Every row comes from one small tree of marks. The marks that hang from a mark follow it in brackets, in alphabetical order. Every link used is in the known rows. Which tree was each row made from?
Known rows
tasoko(sarid): [ 0.46 -2.63  2.32 -2.26  1.39 -4.45 -1.19  0.69 -2.85 -4.95 -1.03 -3.66
  0.61 -3.58  0.39  3.88  2.65 -1.80  2.89  3.64  1.82  3.57  0.79  1.22
  2.66  3.63  1.86  1.79]
sarid(tasoko(lobaf zusu)): [-1.01 -1.33 -0.31  0.18  1.25  0.60  2.82  0.13 -1.33 -1.89 -0.79 -0.58
 -3.30 -1.42  3.05 -0.36 -2.27  1.33  1.48 -2.48 -4.68 -3.22  1.59  1.47
  0.73  0.30  0.45  2.26]
gutek(lobaf(tasoko)): [-2.64 -0.71  0.40 -1.54 -0.20  0.57  0.11  0.34 -0.28 -5.01  0.51 -4.36
 -0.67 -1.13 -0.61  4.08  2.74 -0.84  3.03  0.21 -3.16  1.81  2.18  0.34
  1.72 -0.31  2.83  1.98]
sarid(lole): [ 1.26 -3.38  3.55 -0.45 -1.06 -2.47 -0.76 -1.56 -1.84 -2.95 -1.41 -3.45
 -0.47 -2.96 -0.45  3.80  0.57  0.92  4.31  1.27 -2.32 -0.71  2.51  1.13
  2.83  1.48  2.49  3.45]
tasoko(sarid zusu(lole)): [-0.30 -4.78  0.57 -3.64  0.14 -1.28 -0.68 -1.54  1.06 -2.34 -3.23 -1.91
 -0.30 -4.69  3.09  2.56  0.70 -0.59  2.48  5.02  1.85 -0.32  1.89  3.09
 -0.58  3.18 -1.39  1.14]
sarid(lole tasoko(lele)): [ 0.77 -3.10  1.21  0.97 -1.20 -1.05  1.32  0.99  0.31 -0.62  1.01 -1.76
  0.35 -3.07  0.62 -1.67  0.60 -1.02  2.40 -2.03 -2.63  2.28 -0.55 -0.41
  2.28  2.92  0.66  2.58]
gutek(tasoko): [-1.12 -0.13 -0.26 -2.16 -0.96 -2.91 -1.39 -1.85 -3.64 -0.50 -0.45 -4.77
  1.23 -2.21 -1.26  2.04  1.58  0.09  3.16  1.31 -3.92  3.12  1.10  0.45
  1.53  2.04  3.33  2.47]
gutek(lobaf(tasoko(sarid zusu))): [-2.43 -1.69  0.25 -1.53  2.42  3.29  1.25  1.05  1.59 -4.64 -0.68 -3.05
 -0.21 -1.80  1.04  3.04  0.49 -2.34  1.83  2.11 -1.32  0.46 -0.20  1.15
  1.28  0.84  1.95  0.40]
tasoko(lele sarid zusu(lole)): [ 0.05 -5.84 -0.56 -1.53  0.40 -1.14 -0.04  0.03  3.91 -0.85 -2.54 -2.66
  0.92 -5.09  2.92  0.33  0.29 -0.88 -0.58  3.59  3.23  0.90 -0.77  2.67
 -0.63  2.19 -3.91  1.67]
sarid(tasoko): [-1.37 -0.56  0.76 -1.98 -1.47 -3.29  0.67 -0.24 -4.30 -2.93  0.88 -1.96
 -0.88 -1.84  0.72  0.34  1.74 -0.91  5.16 -0.89 -3.00  2.99  1.66  0.50
  1.69  3.46  2.43  2.25]
zusu(lole tasoko(lele lobaf)): [ 1.08 -1.79 -1.95 -1.57 -1.84 -3.30  0.75 -0.95  4.36  1.64 -1.66 -0.69
 -2.45 -4.50  1.22  1.16  3.02  3.29 -2.45  0.05  0.95 -0.48  3.18 -1.31
 -5.47  0.18 -3.96  4.08]
lobaf(gutek tasoko(lele)): [-0.30 -1.18  3.45 -0.54 -1.94  0.84 -0.07 -0.71  0.02 -1.69  2.84 -3.74
  0.98 -4.62 -3.32  2.77  2.76 -0.03 -0.16 -2.77  0.89  3.52 -3.83  3.51
  1.25  0.12  2.21  1.06]
sarid(tasoko(lele lobaf(gutek))): [ 1.62 -1.66  2.72  0.82  0.15 -0.49  1.97  1.63 -0.19 -0.89  3.17 -2.36
 -1.57 -3.22 -0.43 -1.90  1.81  1.31 -2.16 -4.30  0.19  2.61 -2.08  1.59
  1.07  0.04 -0.37  2.51]
zusu(tasoko(lobaf)): [ 0.28  1.18  0.25 -1.80 -0.20 -3.91  0.74 -1.09 -1.01 -1.20 -1.50 -1.54
 -3.72 -2.70 -1.06  3.02  1.88  3.48  0.75 -0.45 -1.73 -1.48  3.47 -1.28
 -2.37  0.80  0.66  3.38]
zusu(lole tasoko): [-0.93 -0.70 -1.05 -5.61 -4.17 -4.50 -1.48 -3.07 -0.04  0.40 -1.95 -1.32
 -1.77 -4.40 -0.03  2.84  3.20  2.43  3.85  2.61 -0.37  1.36  5.21 -0.33
 -4.69  3.66 -0.55  2.93]
sarid(lole tasoko): [ 0.28 -2.02  2.10 -0.70 -1.78 -1.27  0.92 -0.82 -2.49 -2.26  0.47 -1.03
 -0.80 -2.41  0.41  0.18  0.67 -0.16  5.32 -1.06 -4.29  1.40  2.60 -0.14
  2.18  3.79  3.02  2.40]
lobaf(tasoko(sarid)): [-0.98 -0.77  2.07 -2.53 -0.34 -1.46  0.17  0.14 -1.44 -4.87 -0.17 -1.69
  1.01 -4.08 -0.07  4.50  3.01 -2.54  2.40  1.81  0.67  4.17 -0.04  0.40
  1.30  3.70  3.84  0.48]
lobaf(gutek tasoko): [-1.01 -0.08  4.36 -2.58 -2.36  0.37 -0.67 -1.83 -2.75 -3.08  2.25 -3.21
 -0.40 -4.04 -3.26  4.54  2.87  0.70  2.70 -1.22 -0.50  2.13 -1.10  3.55
  1.53  1.14  4.60  0.86]

Which tree is each row?
[ 1.17 -5.07  0.89 -1.97  1.46 -0.51  1.22 -0.31  2.62 -2.55 -3.20 -1.14
 -2.10 -3.83  4.94  2.79  0.06  1.04 -1.11  4.23  1.57 -2.90  3.06  2.41
 -1.85  1.11 -2.90  1.80]
tasoko(lobaf sarid zusu(lole))
[ 3.47 -5.73  2.06  2.87  3.84  1.45  1.87  1.74  4.77 -1.59 -2.53 -1.98
 -0.38 -3.54  2.63  1.11 -2.12  0.37 -3.36  0.86  1.02 -3.41 -1.70  1.73
  2.07 -0.27 -1.83  2.18]
tasoko(lele lobaf sarid(lole) zusu)
[-0.23 -4.04  2.06 -2.85 -1.38  3.61  0.46 -1.02  4.51 -0.13  0.79 -1.00
  1.44 -6.72  0.22  0.97  2.07 -0.80 -1.96  1.27  4.27  2.01 -3.69  4.56
 -2.10  2.14 -1.06 -0.69]
lobaf(gutek tasoko(lele sarid zusu(lole)))
[-0.44 -2.70  1.23 -0.30 -0.67  1.55  1.69 -1.14 -1.39 -0.47 -0.38 -0.69
 -1.61 -2.38  1.72 -0.80 -2.51  0.33  5.38 -1.33 -5.27 -2.28  1.10  1.30
  2.20  2.80  2.15  1.53]
sarid(lole tasoko(zusu))
[ 4.45 -5.74  4.75  2.44  3.48  3.27  1.18  1.26  3.89 -1.24 -0.34 -2.46
 -0.76 -5.01  0.36  0.77 -1.21  1.50 -4.43  0.05  3.21 -2.92 -3.74  3.80
  1.77 -0.57 -0.59  1.12]
tasoko(lele lobaf(gutek) sarid(lole) zusu)
[ 1.80 -6.01 -0.07  0.01  2.03  0.12  1.80  0.70  5.65 -1.32 -2.73 -1.75
 -0.86 -4.68  4.61  0.60  0.36  0.84 -4.00  2.86  3.05 -1.47  0.37  2.32
 -1.64 -0.29 -4.81  2.11]
tasoko(lele lobaf sarid zusu(lole))
[-0.30 -4.04 -1.85 -0.12 -0.48  0.90  3.57 -0.14  4.34  1.04 -0.93 -0.01
 -2.14 -3.34  4.86 -2.93 -0.95  1.35 -1.93 -1.82 -1.90 -1.98  1.43  1.42
 -2.17 -0.24 -4.82  2.82]
sarid(tasoko(lele lobaf zusu(lole)))
[-0.11 -4.03  0.54  1.53  2.80  5.30  1.80  2.19  6.18 -2.57 -0.57 -2.68
  1.35 -2.92  0.76  1.24 -0.63 -2.39 -1.15  0.92 -0.86  0.00 -2.44  0.53
  2.13  0.16  0.16  0.80]
gutek(lobaf(tasoko(lele sarid(lole) zusu)))
[ 0.72 -2.29  1.81  1.16  1.24  2.70  2.72  1.23  0.95  0.48  2.00 -2.07
 -2.21 -2.99  0.58 -2.38 -1.29  1.83 -2.34 -4.74 -1.07 -1.10 -3.44  3.54
  0.88 -1.06 -0.98  1.56]
sarid(tasoko(lele lobaf(gutek) zusu))
[-1.99 -1.08  1.27 -2.15  0.92  1.11  0.80 -0.81  0.02 -3.43 -1.15 -1.15
  0.32 -3.84  0.64  3.56  0.13 -2.09  2.50  1.39 -0.37  0.42 -1.19  1.98
  1.09  2.83  2.73 -0.52]
lobaf(tasoko(sarid zusu))
[ 0.20 -1.12 -0.31 -5.77 -2.41 -4.73 -1.34 -1.18  0.49 -0.60 -2.28 -0.38
 -0.50 -5.42  0.55  2.65  4.37  0.24  2.88  5.06  2.54  3.73  3.95 -1.08
 -4.34  5.76 -0.11  1.32]
zusu(lole tasoko(sarid))
[ 1.79 -1.63  0.15 -4.02 -0.71 -3.72  0.40 -0.69  2.44 -0.91 -2.45  0.58
 -2.59 -4.78  1.86  2.69  4.22  1.69 -1.02  3.99  2.46  1.14  4.81 -1.58
 -5.46  3.53 -1.45  2.18]
zusu(lole tasoko(lobaf sarid))
[ 3.06 -3.86  0.08  2.23  3.51  2.99  1.97  1.11  4.54  1.87 -1.50 -1.85
  1.14 -3.56  1.75 -1.16 -2.03  0.18 -4.05  1.13 -1.38 -1.35 -2.29  0.45
  0.47  0.77 -0.57  1.90]
gutek(tasoko(lele lobaf sarid(lole) zusu))
[ 0.28 -3.49 -0.19 -0.57  3.14  3.67 -0.07  0.30  1.92 -0.62 -1.31 -4.39
  1.61 -1.70  0.74  0.16 -0.88 -1.47  1.63  4.19 -3.70  0.33  0.31  0.34
  1.90  1.99  2.53  1.39]
gutek(lobaf tasoko(sarid(lole) zusu))
[-3.62 -1.05 -0.43 -0.85  0.74  3.31  1.06 -0.60  0.74 -3.79 -0.40 -4.02
 -1.15 -0.83  0.41  3.12 -0.37 -0.29  2.97 -0.14 -4.46 -1.77  0.85  1.75
  1.53 -1.56  2.15  1.58]
gutek(lobaf(tasoko(zusu)))
[-1.03 -1.63 -2.33  0.25  1.41 -0.70 -0.37  1.01  0.77 -0.41  0.64 -6.95
  2.46 -0.74 -1.05 -0.76  2.14 -0.97 -0.01  0.88 -2.99  4.77 -0.41 -0.55
  1.90 -0.82  0.27  4.00]
gutek(lobaf tasoko(lele))
[-1.47 -1.84 -1.39 -1.77  3.58  1.79 -0.42  0.83  0.11 -1.42 -0.86 -5.33
  1.54 -1.25  0.68  0.36 -0.02 -1.96  1.46  4.22 -2.69  2.06 -0.27  0.26
  1.46  1.41  1.88  1.38]
gutek(lobaf tasoko(sarid zusu))
[ 4.05 -2.07  0.91  0.87  1.43 -1.88  1.10  1.82  4.37  0.09 -1.47 -0.40
 -1.17 -4.60 -0.53  1.19  1.99  0.86 -3.19  0.60  1.97  0.71  0.07 -2.49
 -2.12  2.60 -0.88  2.71]
zusu(tasoko(lele lobaf sarid(lole)))
[-0.17 -4.34  0.36 -1.44  0.04 -0.38  1.28 -2.36  1.89 -1.50 -3.22 -1.82
 -3.28 -2.78  4.31  2.65 -0.89  3.13 -0.24  1.83 -1.44 -5.56  4.42  3.17
 -1.95 -1.11 -2.63  3.13]
tasoko(lobaf zusu(lole))
[ 0.39 -1.82 -2.03  1.89  2.18  1.45  1.44 -0.47  2.11  1.89 -0.90 -3.83
  0.18 -2.14  1.17 -0.76 -2.29  1.50 -3.06 -1.34 -3.75 -2.23 -1.42  1.39
  0.25 -1.54 -1.33  3.04]
gutek(tasoko(lele lobaf zusu))
[-2.14 -2.19 -3.22  0.64  2.28  2.37  0.34  0.21  1.86  0.92 -0.25 -6.74
  1.91 -0.89 -0.10 -1.50 -1.01 -0.27 -0.03  0.57 -4.14  0.77 -1.70  1.11
  1.72 -1.44 -1.09  3.02]
gutek(lobaf tasoko(lele zusu))
[-2.49 -2.84 -1.30 -3.64 -2.62 -0.14  1.22 -1.97 -0.50 -0.03 -1.05 -0.40
 -1.94 -2.93  3.91 -1.01 -0.46  0.38  4.83  0.62 -3.45 -0.83  3.06  2.29
 -1.55  3.30 -0.87  1.76]
sarid(tasoko(zusu(lole)))
[ 3.75 -4.19  3.95  0.56  2.50 -1.52  0.87  1.22  0.77 -4.56 -1.94 -1.99
 -1.14 -3.04  1.63  3.68  1.43  0.23 -0.57  2.41  0.74 -1.20  2.07  0.54
  1.61  1.79  1.57  2.78]
tasoko(lobaf sarid(lole))
[ 3.09 -5.01  2.52  0.88  1.27 -2.52 -0.30  1.48  1.78 -2.86 -0.82 -3.14
  2.26 -4.29 -0.15  1.49  1.52 -1.70  0.15  2.15  2.19  2.99 -1.60  0.82
  3.15  3.03  0.27  2.43]
tasoko(lele sarid(lole))
